Each row was made from one small tree. Brackets hold a mark, then the marks that hang from it, in alphabetical order. Every link used is in the known rows. Write each row's tree.
Known rows
(N (A U) (Z G)): [ 1.24  0.14  1.39 -4.85 -3.24  2.25 -0.36 -3.51 -2.63  0.28  2.11 -3.91
 -1.89  2.55  0.74  1.02 -5.28  2.75  4.39  2.83 -2.71 -2.37]
(U E Y Z): [-0.49  0.50 -0.28 -0.26 -3.33 -4.97 -2.65  0.89 -0.54 -3.83  0.34  1.99
 -0.85 -1.74  0.17  1.16 -2.62 -1.26 -1.00  0.74  2.28  0.42]
(S (U Z)): [ 2.85  3.24  1.26  1.87 -2.78 -5.00 -1.25  1.44 -0.26 -0.34 -0.62 -0.45
 -0.10 -1.94  2.96  1.99 -4.73 -0.51 -0.51 -0.85 -3.41  0.87]
(Z G N): [ 4.16  0.65 -1.85 -1.62 -2.01  0.10 -1.17 -0.68 -1.32  0.07  1.71  2.82
 -3.12  5.76 -0.16  3.40 -4.96 -0.17  1.73  2.24 -0.89 -1.62]
(U E Y): [ 0.82 -0.44 -1.93  0.18 -4.01 -3.29 -1.14 -1.12 -0.04 -3.35  1.20  0.79
 -2.87 -0.37  0.52 -0.93 -1.82 -1.79 -0.11  0.22  4.05  0.78]
(G A): [ 1.97  0.07  1.21 -1.31 -2.18 -2.11 -1.12  1.42  1.41 -0.81  0.34 -0.69
  0.56  3.03  1.29  3.28 -3.55  2.36  0.89  0.04 -2.24  1.69]
(N (A U)): [ 1.97 -1.78 -1.12 -2.89 -3.42 -0.47  1.12  1.96  0.57 -0.60  0.84 -2.97
 -1.28 -1.11  3.11  2.19 -3.89  4.56  0.20  0.90 -2.52  0.74]
(G A Z): [ 0.89 -0.64  2.42 -2.49 -1.81 -0.89 -3.29 -0.21  0.80 -1.13  1.89 -1.64
  3.50  4.99 -0.14  0.52 -2.74  2.07  4.10 -0.10 -1.97  2.05]
(U Y (Z G)): [ 0.66  2.13 -0.76 -0.18 -2.82 -4.21 -2.52  0.37 -2.23 -2.93  0.18  2.03
 -2.19  0.97  0.04  1.66 -7.02 -1.24 -1.43  1.63 -0.76 -2.06]
(S (U E Y (Z N))): [ 0.78  2.13  0.51  0.77 -2.72 -6.18 -1.71  0.71  1.06 -2.67 -0.77  6.38
  0.21  1.20 -0.38  1.64 -0.03 -2.97 -3.31 -0.69  2.62 -2.94]
(U E Y (Z N)): [ 0.11  0.72 -0.45 -1.85 -2.68 -5.13 -2.38  1.61  0.08 -4.20  0.03  5.47
 -0.21  1.60 -0.96  1.62 -1.16 -1.59 -2.16  1.08  2.79 -1.78]
(W (A (U E))): [ 1.80 -3.26 -4.10 -1.40 -3.94  0.78 -0.25  3.07  0.81 -1.31  1.47 -2.75
 -2.01 -3.53 -0.60  0.11 -0.24  0.20  1.70  1.41 -0.51  1.31]
(G A (Z (U Y))): [ 0.46 -1.74  0.26 -1.89  0.48 -3.56 -3.27  1.15  1.51 -4.90  0.29 -3.07
  1.15  4.15  1.38 -5.17 -0.51  1.01  3.70 -1.76  1.38  1.75]
(S (U E Z)): [ 1.92  2.54  2.19  1.48 -3.14 -3.96 -2.37  0.45  0.15  0.20  1.12  1.47
  0.30 -2.55  1.63  2.25 -2.19 -1.89  0.83 -0.20  0.36  0.98]
(A U): [ 3.68 -2.09 -3.82 -0.77 -3.17 -2.46  0.16  3.00 -0.52 -0.24  0.09 -5.07
 -2.44 -3.41  3.37  0.94 -4.59  1.96  2.46  1.21 -3.01  2.19]
(U Y (Z N)): [ 0.79  1.12 -1.42 -1.66 -2.45 -6.30 -1.89  2.70 -0.03 -4.64 -1.62  3.22
 -0.33  1.85  0.33  1.51 -4.05 -0.27 -3.56  0.76 -0.78 -1.92]
(W (A (U Z))): [ 1.22 -1.14 -3.47 -1.53 -3.17 -2.43 -1.22  6.77  0.65 -1.95 -0.83 -3.86
 -0.17 -4.24  0.57  1.18 -3.89  2.08 -0.35  1.31 -6.16  1.32]
(N A): [ 1.91  0.46  1.28 -2.61 -2.67  0.15 -0.07 -1.19  0.30 -1.83  1.43 -0.43
 -1.81  2.12  2.02  2.14 -4.08  3.14 -0.83  0.02 -1.53  1.05]
(N (A (U Z))): [ 0.55 -0.31  0.53 -3.32 -3.21 -2.12 -0.43  4.10  0.22 -1.32 -0.01 -1.66
  0.77 -2.74  2.80  3.91 -4.90  5.12 -0.84  1.60 -4.20  0.51]
(W (A (U E Y))): [-0.24 -2.85 -5.06 -0.68 -3.94 -1.68  0.00  2.46  1.51 -3.78  0.22 -1.32
 -2.65 -3.19 -1.63 -2.53  0.71 -1.13 -1.50  0.33  1.79  0.01]
(S U): [ 4.18  2.01 -0.62  1.88 -3.06 -3.37 -0.01 -0.72  0.05 -0.27 -0.18 -1.57
 -2.53 -0.71  3.15  0.48 -3.46 -1.09  0.37 -1.27 -2.25  1.79]
(S (U E)): [ 3.25  1.07  0.61  1.83 -3.41 -2.44 -0.76 -1.68  0.17  0.65  1.83  0.62
 -2.11 -1.04  1.74  0.87 -0.89 -2.20  1.72 -1.01  1.50  1.23]
(A (U E (Z N))): [ 1.97 -1.83 -1.53 -2.68 -3.10 -3.05 -1.74  4.90 -0.58  0.29  0.86  1.61
  0.76 -2.17  1.43  4.23 -1.79  0.99  1.86  2.91 -0.15 -0.22]
(G (A (U E Y))): [-0.52 -3.26 -1.24 -0.88 -3.37 -3.31 -0.82  3.28  1.90 -1.45  0.10  0.78
  0.38 -0.16  0.07  1.29 -0.33  1.09 -0.68  0.03  1.96 -0.42]

Write each row's tree
[-0.29  1.86  1.65 -3.76 -2.08 -2.12 -1.86 -0.15 -0.77 -3.39  0.18  7.22
 -0.14  6.98 -2.00  4.02 -4.79  1.22 -4.90  1.83 -0.21 -5.37] => (U Y (Z G (N A)))
[ 0.52 -0.62  0.73 -5.12 -3.01  0.00  0.56 -1.81 -1.40 -0.84  0.81 -5.63
 -0.57  0.13  1.87 -0.25 -3.26  3.61  3.36  1.64 -3.43 -0.05] => (N (A U) Z)
[-1.48 -1.74 -3.39 -1.01 -3.98 -3.89 -1.20  4.79  0.91 -4.46 -0.22 -0.07
 -0.24 -4.27 -1.79 -0.70 -0.60 -0.46 -2.21  1.26  0.05 -0.61] => (W (A (U E Y Z)))
[ 0.63 -1.28  2.26 -4.00 -2.62  1.29 -2.39 -1.42 -1.60  2.56  3.10 -1.53
  1.02  3.05 -1.40  2.16 -1.92  1.10  6.82  3.08  0.21 -1.68] => (N (Z (G (A (U E)))))
[ 0.81  1.00 -0.34 -1.83 -2.41 -2.65 -2.96  0.17 -1.54 -2.24  1.06  7.32
 -1.17  3.96 -2.59  3.06 -3.10 -2.16 -1.68  2.48  3.33 -4.24] => (U E Y (Z G N))
[ 3.79 -1.46 -1.52 -3.28  0.54 -0.97 -2.77  1.00 -0.17 -2.78  0.93 -3.42
 -0.78  3.57  2.30 -4.13 -0.97  0.64  6.84  0.29  0.28  1.70] => (G (Z N U))
[ 1.03 -1.03  0.60 -2.05 -2.55 -4.26 -1.77  7.28  1.13  0.35 -0.47 -1.64
  2.77 -1.28  2.16  5.01 -4.40  4.58  0.57  1.34 -5.19  0.84] => (G (A (U Z)))
[-2.01 -1.48  0.87 -4.26 -4.07 -1.32 -0.25 -3.42 -0.50 -3.47  1.60 -1.82
 -0.45 -0.24 -0.22 -1.92 -0.09  0.81  1.61  1.05  2.29 -1.57] => (N (A (U E Y)) Z)
[-1.41  0.70  2.37 -3.77 -2.82 -3.28 -1.79  0.17  1.03 -4.63  0.46  7.49
  1.03  3.76 -1.32  3.12 -0.40  0.73 -4.66  0.66  3.06 -3.35] => (U E Y (Z (N A)))
[-0.52 -0.99 -4.28 -0.93 -3.29 -4.73 -0.67  6.26  0.84 -5.11 -1.92 -2.33
 -0.86 -4.02 -0.42 -1.29 -2.98  0.55 -3.48  0.67 -3.81 -0.69] => (W (A (U Y Z)))
[ 0.55 -1.81 -2.04 -1.27 -3.77 -1.41 -1.62  5.18  0.31 -1.37  0.84 -1.57
  0.39 -5.03 -0.58  1.80 -1.15  0.79  0.80  2.02 -1.88  0.97] => (W (A (U E Z)))
[-0.50  1.75  1.58 -0.72 -2.17 -3.85 -2.92  2.06 -0.07 -2.34 -0.18  3.82
  1.23  4.85 -1.40  4.01 -5.79  0.88 -2.50  1.09 -1.03 -2.33] => (U Y (Z (G A)))
[ 2.25 -1.31  1.05 -5.31  0.71  0.79 -2.18 -0.69  0.35 -3.29  1.88 -0.98
  0.47  5.76  1.97 -2.90  0.10  3.30  4.23  0.06  0.34  0.65] => (G (Z (N A) U))
[ 3.40 -0.31 -2.48 -2.66 -2.11 -2.06 -1.69  4.85 -1.56  1.10 -0.04  1.51
 -0.87  1.02  0.92  4.92 -6.07  0.99  1.54  3.73 -3.52 -2.64] => (A (U (Z G N)))
[ 1.09 -1.09 -1.63 -1.58 -3.31  0.97 -2.27  3.97 -1.06  0.41  1.84  0.15
 -0.61 -2.04 -2.27  2.59 -2.81  0.00  1.74  3.60 -1.78 -1.27] => (W (A (U E (Z G))))
[-0.51 -2.96 -1.01 -4.67 -1.99 -2.20 -1.00  0.02  0.77 -4.18  0.37  0.87
  1.90  4.15 -0.31 -1.85 -0.58  2.05 -0.78  0.56 -0.12 -2.58] => (G (Z (N (A (U Y)))))
[-0.97  0.82  3.24 -1.11 -2.64 -2.81 -3.70  1.07 -0.14 -1.81  1.47  6.22
  1.71  4.40 -2.45  4.31 -3.32 -0.48 -1.43  1.53  2.23 -2.62] => (U E Y (Z (G A)))
[ 0.21 -0.67 -3.27 -0.48 -3.18 -6.99 -1.07  5.28 -0.82 -3.62 -1.66 -2.32
 -0.66 -4.45  2.59  0.94 -5.04  0.89 -1.28  0.75 -2.09  0.21] => (A (U Y Z))
[ 3.56 -0.73 -0.56 -4.49  0.04 -0.37  0.13  1.35  1.34 -2.57  0.52  0.16
 -2.65  3.91  3.81 -0.09 -1.08  3.78  0.92 -0.31  0.25  0.31] => (Z (N A) U)
[-1.20 -1.13 -0.56 -1.47 -2.78 -6.61 -1.69  6.77  1.64 -2.66 -1.72 -0.41
  2.67 -0.99  1.46  2.51 -3.47  3.05 -2.54  0.31 -3.04 -0.73] => (G (A (U Y Z)))
[ 2.58  3.74 -0.30  1.12 -2.15 -5.41 -1.64  0.24 -0.38 -1.32 -0.95  6.27
 -0.94  4.41 -0.55  2.15 -4.01 -2.44 -3.78 -0.18 -0.62 -5.32] => (S (U Y (Z G N)))
[ 0.79 -0.09  3.22 -4.99 -1.32  1.19 -1.22 -3.79 -0.75 -2.19  3.05 -3.88
 -2.57  1.36  2.19 -3.21  0.59  1.92  6.64  0.46  2.85  1.48] => (N A (Z (U E)))
[ 3.28  1.72 -0.04 -2.24 -1.91 -1.66 -2.63  1.62 -2.18 -0.10  0.91  3.84
 -0.65  4.54 -0.13  4.71 -6.54  0.16  0.47  2.93 -2.26 -2.42] => (U (Z G N))
[ 1.33  1.10  2.02 -5.04 -0.64  0.23 -0.44 -3.21 -0.75 -3.10  1.27 -5.96
 -2.60  1.77  3.89 -3.32 -2.03  2.91  5.35 -0.14 -0.66  2.29] => (N A (Z U))
[ 0.91  2.88  0.95  2.72 -3.08 -4.17 -2.90 -1.60 -1.06 -1.07  1.37  4.80
 -1.42  0.60 -1.52  1.10 -3.11 -3.89 -1.44  0.07  2.60 -3.14] => (S (U E Y (Z G)))
[ 3.63  4.11  1.20  1.81 -2.34 -2.70 -1.94 -0.26 -1.63  1.08  0.42  1.57
 -1.14  0.87  1.50  3.38 -6.82 -1.63  0.86  0.96 -3.16 -1.32] => (S (U (Z G)))
[ 2.49 -1.75 -3.57 -1.37 -1.02 -3.79 -1.17  1.40  0.88 -4.32  0.57  1.58
 -4.27  1.48  1.94 -3.14  1.27 -1.26  1.39 -0.30  5.83  0.18] => (Z N (U E Y))
[-0.22 -1.37  1.83 -4.83 -3.98  0.89 -0.30 -3.04 -1.13 -0.49  2.68 -3.61
 -0.31 -0.59  0.91 -0.05 -0.61  2.32  4.64  1.83  0.31 -0.14] => (N (A (U E)) Z)
[ 0.28 -2.38 -2.49 -0.99 -2.72 -5.08  0.11  4.32  1.97 -2.14 -1.21 -1.48
  0.00  0.11  1.52  1.29 -2.69  2.55 -1.44 -0.38 -1.48  0.20] => (G (A (U Y)))
[ 1.39  0.42 -0.59 -2.21 -1.66 -0.84 -2.22 -4.40 -2.87 -3.34  2.01 -2.57
 -5.15  2.54  0.20 -5.57 -1.24 -2.60  6.69  1.35  5.17 -1.15] => (N (Z G (U E Y)))
[ 0.89 -1.65 -0.28 -3.45  0.97 -3.79 -3.21  2.25  2.17 -4.73 -0.57  0.42
  1.93  7.27  0.37 -4.23  1.09  1.22  2.61 -1.56  1.55 -0.09] => (G A (Z N (U Y)))
[ 2.86 -1.85  0.76 -4.15  1.13 -1.19 -3.50  2.46  1.63 -1.68  1.02 -0.94
  2.42  6.79  1.58 -1.60  0.39  2.91  5.72 -0.47 -0.12  1.00] => (G A (Z N U))
[ 1.59  1.20 -1.05  2.68 -3.62 -4.69 -0.46 -2.40  0.91 -2.28  0.25  2.07
 -2.72 -0.71  0.68 -1.45 -0.42 -3.74 -1.21 -1.91  3.62 -0.38] => (S (U E Y))
